Each row comes from the steps of one walk. Every step used is in the known rows, and no mark comes twice. Write the walk behind each row, first mark first.
Known rows
Q/S/A/F/B/U/V: [ 1.25 -2.37  1.19 -2.64 -2.75 -1.95  0.48 -2.28  1.70 -2.25  3.55  0.47
 -0.50  0.64 -0.33 -0.64  1.44  3.35 -0.53 -1.17 -1.92  2.32  0.57  0.82
 -0.30]
F/B/U: [ 0.70  0.24 -2.31  0.30 -1.32  0.05 -1.01 -1.30  1.20 -1.03  5.94 -1.01
  0.05 -1.19 -0.52 -0.93  3.55  1.70 -2.22 -2.69  0.02  2.43 -1.45 -0.74
 -0.68]
V/S: [ 0.16  1.35 -2.90  0.64 -0.47  0.69 -1.66  0.44 -1.25 -3.39  3.87  0.10
  1.86  0.75 -0.57 -0.03  2.89 -0.08  0.50 -2.96 -0.51  2.64  1.74 -2.85
 -0.38]
Q/S/Y/Z/B/U: [ 0.37 -0.05 -2.22 -1.73 -1.45  2.10  1.49 -1.19  2.26 -0.37  3.40  0.23
  1.57  1.18 -2.36  0.76  2.20  0.37  0.42 -2.62 -0.20  0.94 -0.74  0.54
 -0.20]
U/Q/S/Y/Z/B: [ 1.08  1.04 -2.13 -2.14 -1.51  4.56  1.13  0.10  1.60 -1.54  4.18  1.42
  3.25  1.34 -2.65  3.32  1.36  1.62  1.86 -3.59 -1.48  3.37 -0.93 -1.35
 -0.98]
Y/U/V: [ 2.57  0.74 -1.73  0.46 -1.82  1.73  0.72 -0.74 -1.53 -2.06  2.61 -0.66
  1.70  2.28 -3.14 -0.10  1.06  0.61 -1.71  0.03 -2.57  1.22 -1.83 -1.83
 -0.19]
Q/S/A: [ 0.50 -0.95 -1.78 -1.98 -2.22 -0.16  0.90 -0.42  1.33 -1.79  3.41  0.69
  1.84  2.19 -0.93  0.58  1.99  2.80  0.13 -2.90 -0.55  2.33  2.02 -0.76
 -0.72]
U/V/S/Y/F/B: [ 2.00  2.14  0.16  0.53  0.51  0.90 -1.84 -1.02 -0.35 -3.50  3.94  0.99
  1.20 -0.72 -1.70 -1.73 -0.22 -1.05  0.39 -0.71 -2.29  0.89 -0.64 -0.91
  0.51]
Z/B/U: [ 0.03 -0.09 -4.52  0.51 -0.47  2.15  0.23 -0.62  1.33 -1.34  4.51  0.51
  0.58  0.41 -1.07  1.76  4.00  0.67 -0.12 -1.60 -1.12  0.75 -1.41 -0.24
 -0.37]
S/Y/F/B: [ 1.31  1.02 -2.25  0.11 -0.56  1.15 -0.99 -1.56  0.76 -2.47  4.82 -0.37
  1.44 -1.57 -3.35 -2.04  0.27  0.84 -0.52 -1.19 -2.06  1.73 -2.17 -0.26
  0.45]
F/B: [ 1.15  1.38 -2.42  0.34 -0.76  0.82 -1.52 -0.26  0.80 -2.06  5.33 -0.41
  1.51 -1.25 -1.34  0.07  1.53  2.27 -1.33 -3.79 -0.33  3.45 -0.67 -1.87
 -0.48]
Q/S/Y: [ 1.59  1.02 -2.51 -2.28 -1.18  0.92 -0.44 -0.19  0.78 -2.15  3.26  0.34
  1.61  0.92 -2.24 -0.27  1.57  0.84  0.32 -3.17 -1.27  2.69  0.75 -0.25
 -0.18]
V/S/A/F: [-0.60 -1.08 -1.23 -0.49 -1.57 -0.78 -1.22 -0.96 -0.81 -4.40  3.88 -0.23
  1.50  1.41 -1.32 -0.10  1.52  2.42  1.98 -1.10 -2.05  2.44  2.51 -1.09
 -0.36]
U/V/S/A: [ 1.36  0.73 -0.69 -0.05 -0.46  0.65 -1.03 -0.32 -0.13 -3.53  3.63  0.71
  2.28  2.26 -0.92  0.93  0.97  1.05  1.01 -0.98 -2.04  0.66  2.01 -0.60
 -0.32]
Q/U/B: [ 1.19  0.11 -3.56 -0.86  0.38  1.58 -0.07 -0.45 -0.49 -1.93  2.68  1.51
 -0.37  1.19 -0.33  1.17  3.53  2.02 -2.81 -2.55 -1.74  3.48  1.97 -2.81
 -0.28]
Z/Y/U/Q: [ 2.67 -0.54 -2.63  1.37 -1.18  2.62  0.32 -0.95 -0.19 -1.87  3.40 -0.10
  1.45  2.83 -2.29  0.36  2.38  1.80 -0.14 -0.49 -2.79  3.05 -3.31 -3.85
 -0.05]
F/B/U/V/S/A: [ 0.90  0.66  0.63 -0.08 -0.55 -0.92 -1.49 -1.75  1.13 -1.63  5.99  0.24
  0.39  0.48  0.41 -1.09  2.39  1.56 -0.81 -1.28 -0.74  0.63  0.29  0.06
 -0.73]
F/B/U/V/S/Y: [ 1.68  2.11  0.08 -0.24  0.15  0.12 -2.55 -1.53  0.90 -1.84  5.77  0.03
  0.25 -0.79 -0.54 -1.71  2.06 -0.13 -0.74 -1.51 -1.31  0.90 -0.93  0.50
 -0.31]
A/F/B: [ 0.91 -0.68 -1.72 -0.38 -1.72 -0.06 -1.46 -1.12  0.06 -3.82  4.17 -0.98
  0.45 -1.97 -2.01 -0.08  0.80  3.03 -0.67 -2.60 -2.07  4.51 -0.58 -1.45
  0.29]
U/B: [ 0.77  1.30 -2.29  0.00 -0.38  1.54 -0.84  0.41  0.75 -2.56  4.08  0.34
  1.11  0.68 -1.28  1.60  1.28  2.54 -1.30 -1.95 -0.79  3.32  1.10 -2.54
 -0.73]
S/Y/Z/B/U: [ 0.35  0.65 -3.49 -0.20 -0.87  3.36  0.77 -1.44  2.16 -0.79  4.67 -1.02
  2.30  0.62 -3.90  1.53  1.62  0.77  0.72 -1.27 -1.36  0.01 -2.18  1.21
 -0.06]
B/U/V/S/Y: [ 1.63  0.98 -1.35 -0.36 -0.45  0.75 -1.47 -1.23 -0.17 -2.57  4.24 -0.22
  0.34  0.94 -1.15 -1.02  2.84 -1.24  0.00  0.02 -2.18 -0.04 -0.29  0.73
 -0.05]
S/A/F/B/U: [-0.08 -2.36 -0.87 -1.03 -2.53 -1.42 -0.50 -2.64  1.43 -2.56  5.54 -1.24
  0.02 -0.12 -1.55 -0.71  1.90  4.51 -0.27 -0.66 -2.11  2.29 -0.38  0.88
 -0.44]
B/U/Q: [ 0.95 -0.80 -3.44 -0.45 -2.64  2.22  0.06 -0.72  0.03 -1.79  5.74 -0.62
  0.90  0.83 -1.12  1.19  4.92  1.44 -0.49 -1.33 -1.58  2.79 -1.70 -1.44
 -1.07]
J/Z: [ 2.18  1.43 -3.37 -0.24 -1.74  0.36 -0.33  0.62  0.68 -2.81  3.97 -1.66
  2.66  0.15 -1.18  1.79  2.32  0.99 -0.81 -2.12  0.63  3.05 -1.43 -0.99
 -0.95]
A/F/B/U: [ 0.52 -1.70 -1.55 -0.48 -2.26 -0.81 -1.10 -2.09  0.36 -3.00  4.77 -1.49
 -0.89 -1.88 -1.40 -1.09  2.52  2.56 -1.29 -1.60 -1.70  3.47 -1.31 -0.47
  0.13]
S/Q/U/B: [ 1.68 -0.52 -2.02 -0.16  0.52  2.19  1.04 -0.29 -1.36 -1.63  3.95  0.27
 -0.33  0.82 -0.47  2.21  4.84  4.02 -2.18 -3.58 -1.76  2.86  2.20 -1.52
 -1.75]
J/Z/B/U: [ 1.27  1.03 -3.78  0.00 -0.93  0.83  0.23 -0.06  1.86 -1.45  4.59 -0.35
  1.56  0.30 -0.24  2.52  3.92  0.34 -0.47 -1.17  0.64  1.26 -2.71  0.15
 -1.21]

Which walk is each row?
[ 0.94 -0.70 -1.66 -2.02 -3.22  2.33  1.41 -1.23  1.17 -0.71  4.89 -0.67
  1.54  1.38 -2.09  0.74  3.63  1.11  0.09 -2.22 -0.84  2.59 -1.52 -0.55
 -1.07]
B/U/Q/S/Y/Z
[ 2.06 -2.46 -0.79  0.86 -1.17  0.38  0.97 -1.83  1.92 -1.24  3.74  1.32
 -1.00 -0.05  0.53 -1.70  3.29  0.98 -1.21 -1.28 -1.15  2.85 -3.22 -3.39
  0.56]
Z/Y/F/B/U/Q/S
[ 1.05 -0.68  0.45 -0.08 -1.32 -1.15 -1.81 -1.93 -0.59 -3.83  4.23 -0.34
 -0.97 -1.46 -0.17 -1.26  1.98  1.05 -0.66 -1.12 -2.05  2.73 -0.42 -0.73
  0.36]
A/F/B/U/V/S
[ 1.33  0.86 -2.28 -0.31 -0.55  3.74  0.84 -1.44  2.15 -1.14  3.97 -0.49
  2.21  0.76 -3.89  1.90  0.64  0.44  0.65 -0.47 -2.05 -0.72 -2.49  1.88
  0.23]
S/Y/Z/B/U/V
[ 1.54  0.90 -2.65 -1.70 -1.78  1.42  0.89  0.33  1.91 -1.23  4.57  1.04
  1.65  0.91  0.93  3.37  4.66  0.63  0.15 -2.17  0.69  2.95 -2.42 -0.84
 -1.99]
J/Z/B/U/Q/S
[ 0.78 -1.34  0.21 -2.86 -2.97  0.64 -0.01 -0.88  1.02 -2.92  5.18  1.12
  1.46  0.73 -0.75  1.28  1.56  4.65  0.95 -3.10 -2.09  5.32  0.60 -1.61
 -1.31]
U/Q/S/A/F/B
[ 1.10 -1.62 -2.20 -1.76 -2.84  1.52  1.23 -1.57  0.36 -1.43  4.50  0.36
  0.13  0.70 -1.48 -1.04  4.27  0.29 -0.17 -0.55 -1.94  2.23 -2.07 -0.74
 -0.62]
B/U/Q/S/Y/F
[ 0.51 -0.75 -2.96 -1.31 -1.21  3.03  1.34 -1.12  1.42 -1.01  4.47  2.19
  0.56  0.73 -1.38  0.88  3.88  0.05  0.98 -0.71 -2.15  1.36 -2.49 -0.37
 -0.64]
Z/B/U/Q/S/Y/F
[ 0.84 -1.90 -0.46 -2.27 -4.13  0.80  1.54 -1.54 -1.20 -2.24  3.55  0.08
  1.48  3.42 -2.60  0.16  2.07  3.77  0.51 -0.68 -2.90  4.05 -0.73 -2.35
 -1.20]
Y/U/Q/S/A/F
[ 0.41 -3.30 -1.08 -2.74 -3.93  0.04  1.10 -1.80  0.62 -2.32  4.55  0.08
 -0.03  1.74 -0.57  0.72  4.16  3.41  0.52 -0.91 -2.31  3.41 -0.19 -0.35
 -1.13]
B/U/Q/S/A/F
[ 2.20  2.51 -1.23 -0.30  0.40  1.54 -2.12 -0.04 -0.62 -3.85  3.51  0.54
  2.02  0.92 -2.01  0.01  0.49 -0.81  1.14 -1.09 -2.65  0.88  0.64 -0.29
  0.20]
U/V/S/Y
[ 2.18 -0.38  0.09 -1.58 -1.33 -0.19  0.54 -1.99  1.34 -1.25  3.48  0.86
 -0.47 -0.67 -1.42 -2.53  1.51 -0.39 -1.37 -0.76 -1.52  0.94 -1.70  0.41
  0.39]
Q/S/Y/F/B/U/V
[ 0.45 -1.89 -1.72 -2.30 -3.34  0.86  1.07 -1.09  1.04 -1.08  5.37  0.36
  0.87  2.30 -0.27  0.92  4.73  2.64  0.07 -1.64 -1.12  2.59 -0.04 -0.64
 -1.69]
B/U/Q/S/A
[ 1.47  2.62 -0.98  0.25  0.67  3.39 -0.68 -0.20  0.48 -2.98  3.19  1.02
  3.08  1.14 -2.75  2.02 -0.41 -0.68  1.81 -1.56 -1.97  0.15  0.00 -0.23
  0.17]
U/V/S/Y/Z/B
[ 0.59 -1.90 -0.23 -0.60 -1.87 -0.99 -0.56 -1.94 -0.30 -3.44  3.75 -0.41
 -0.17  1.38 -0.64 -0.60  2.56  1.16  0.62  1.03 -2.83  0.53  0.68  0.62
  0.05]
B/U/V/S/A/F
[ 3.22 -1.18 -2.32  0.14 -0.05  2.52  1.53 -0.52 -1.98 -2.32  3.10 -0.12
  0.24  0.93 -1.01  2.22  4.54  2.54 -1.68 -3.18 -3.05  1.51  0.99 -0.06
 -0.79]
S/Q/U/V
[ 0.42  1.96 -1.30  0.65  0.25  0.35 -1.97 -1.07 -0.62 -3.07  4.91  0.30
  1.36 -0.99 -1.69 -2.71  1.15 -0.63  0.49 -1.64 -1.15  1.71 -0.25 -1.70
  0.16]
V/S/Y/F/B
[ 0.84  0.45 -1.08  0.36  1.22  1.43 -0.24  0.09 -2.51 -2.34  4.06  0.92
 -0.22  1.23  0.89  1.07  5.14  2.35 -1.01 -4.00 -1.05  2.76  3.66 -2.77
 -1.78]
V/S/Q/U/B
[ 1.23 -1.02 -0.12 -2.72 -2.50  0.09 -1.03 -2.11  0.83 -2.69  5.21  0.02
 -0.55 -1.21 -1.35 -0.81  2.41  2.74  0.13 -2.06 -2.42  4.71 -1.55 -0.01
 -0.58]
A/F/B/U/Q/S/Y
[ 1.51  0.63 -1.66 -2.35 -2.64  3.48  0.96 -0.03  0.81 -1.87  4.21  0.11
  3.12  1.47 -2.87  1.99  1.51  1.84  1.00 -3.46 -1.23  3.87 -0.60 -1.66
 -0.88]
U/Q/S/Y/Z
[ 1.92 -1.51 -3.61  0.16 -0.38  2.16  1.50 -0.54 -2.03 -1.87  3.79 -0.62
  0.32  0.72 -1.10  1.62  5.54  3.22 -1.61 -4.10 -2.09  2.37  1.38 -0.61
 -1.09]
S/Q/U
[ 0.99 -1.05  0.72 -2.19 -3.68  0.30  0.78 -1.82 -0.51 -1.62  4.67  0.30
  1.24  2.05 -2.01 -0.44  1.57  4.36 -0.10 -1.69 -2.37  4.60 -1.12 -2.45
 -1.58]
Y/U/Q/S/A/F/B
[ 3.41  0.59 -2.33  1.30 -1.05 -0.14  0.34 -0.47  0.85 -1.72  2.73 -1.46
  1.68  2.13 -1.39  0.08  2.03  0.85 -1.13 -0.14 -0.35  2.33 -3.68 -2.40
 -0.26]
J/Z/Y/U
[-0.90 -1.19  0.07 -0.62 -1.49 -2.01 -1.64 -2.05  0.01 -3.14  5.42 -0.54
 -0.03  0.31 -0.02 -1.59  2.68  2.64  0.70 -1.25 -1.30  2.11  1.39 -0.50
 -0.65]
V/S/A/F/B/U
[ 1.44  0.99 -0.67 -2.17 -1.63  1.06 -1.05 -1.45  1.62 -0.78  6.59  0.46
  0.47 -0.50 -0.56 -0.64  3.45  1.86 -0.57 -3.14 -0.85  3.55 -1.69 -0.46
 -1.48]
F/B/U/Q/S/Y
[ 0.94  1.48 -1.59  0.34 -1.31  1.30  0.08 -0.46 -0.90 -1.42  3.82 -0.43
  1.05  2.22 -2.55 -0.06  1.55  2.20 -2.05 -0.42 -1.18  2.75 -0.44 -3.31
 -1.12]
Y/U/B
[ 1.29 -0.95  0.91  2.00 -0.84 -0.04  0.64 -1.58 -1.10 -1.87  5.20 -0.53
 -0.71 -1.38 -0.11 -1.84  3.59  0.59 -1.55 -1.06 -0.92  0.34 -1.30 -0.89
 -0.58]
Y/F/B/U/V/S/Q
[ 0.65  0.49 -3.09 -1.95 -0.77  3.25  0.13 -0.63  1.92 -1.03  5.09  1.93
  1.09  1.20 -1.13  2.10  3.96  0.98  1.36 -1.89 -1.88  2.07 -1.55  0.06
 -1.30]
Z/B/U/Q/S/Y
[ 0.80  0.46 -2.14  0.62  0.63  2.00 -0.18 -1.42  0.63 -2.17  3.67  1.76
  0.32  0.47 -1.39 -0.14  2.34 -1.73  0.99  1.07 -2.79 -1.34 -1.62  0.50
  0.28]
Z/B/U/V/S/Y/F
[ 0.88 -0.11 -2.44  0.50  0.34  1.33  0.09 -0.18 -3.00 -2.53  3.92  0.10
  0.31  1.10  0.31  0.61  5.80  1.60 -0.50 -4.46 -1.24  2.29  2.92 -2.00
 -1.22]
V/S/Q/U
[ 0.02  0.37 -3.85  1.03 -1.22  3.82  1.55  0.10  1.33 -1.65  3.45 -0.39
  3.27  0.75 -3.15  3.45  1.16  1.46  0.35 -3.19 -0.22  1.49 -1.06 -1.57
  0.03]
Y/Z/B
[ 1.09 -2.20  0.32 -1.16 -2.21 -1.19 -0.47 -2.72  1.50 -2.90  4.84 -0.88
 -0.10  0.04 -1.48 -0.13  0.82  4.01 -0.33  0.15 -2.98  1.56 -0.57  1.52
 -0.16]
S/A/F/B/U/V
[ 0.75 -1.54 -0.93 -0.31 -2.64  0.44  1.26 -1.62  0.48 -1.18  4.95  0.74
 -0.35 -1.01 -0.06 -1.63  3.78  0.80 -1.88 -1.93 -0.52  3.04 -2.27 -2.55
 -0.59]
Y/F/B/U/Q/S
[ 1.79  2.18 -0.70  0.11 -0.33  2.24 -0.85 -0.39 -0.38 -3.28  3.26 -0.39
  2.93  1.07 -2.89  0.66 -0.33 -0.68  1.07 -1.41 -1.79  0.62  0.37 -0.49
  0.30]
U/V/S/Y/Z
[ 0.25  2.01 -2.03  0.14 -0.73  1.98 -1.04 -0.47 -0.31 -2.75  4.24 -1.17
  3.15  0.89 -3.00 -0.21  1.01 -0.13  1.42 -2.62 -0.62  1.47  0.84 -1.24
 -0.12]
V/S/Y/Z
[-0.02 -0.96 -2.48 -0.66 -2.55  3.71  2.58 -0.47  1.64 -0.29  4.20  0.71
  1.99  1.36 -1.27  3.20  3.50  1.36  0.26 -3.18  0.07  2.19 -1.54 -1.76
 -0.91]
Y/Z/B/U/Q/S
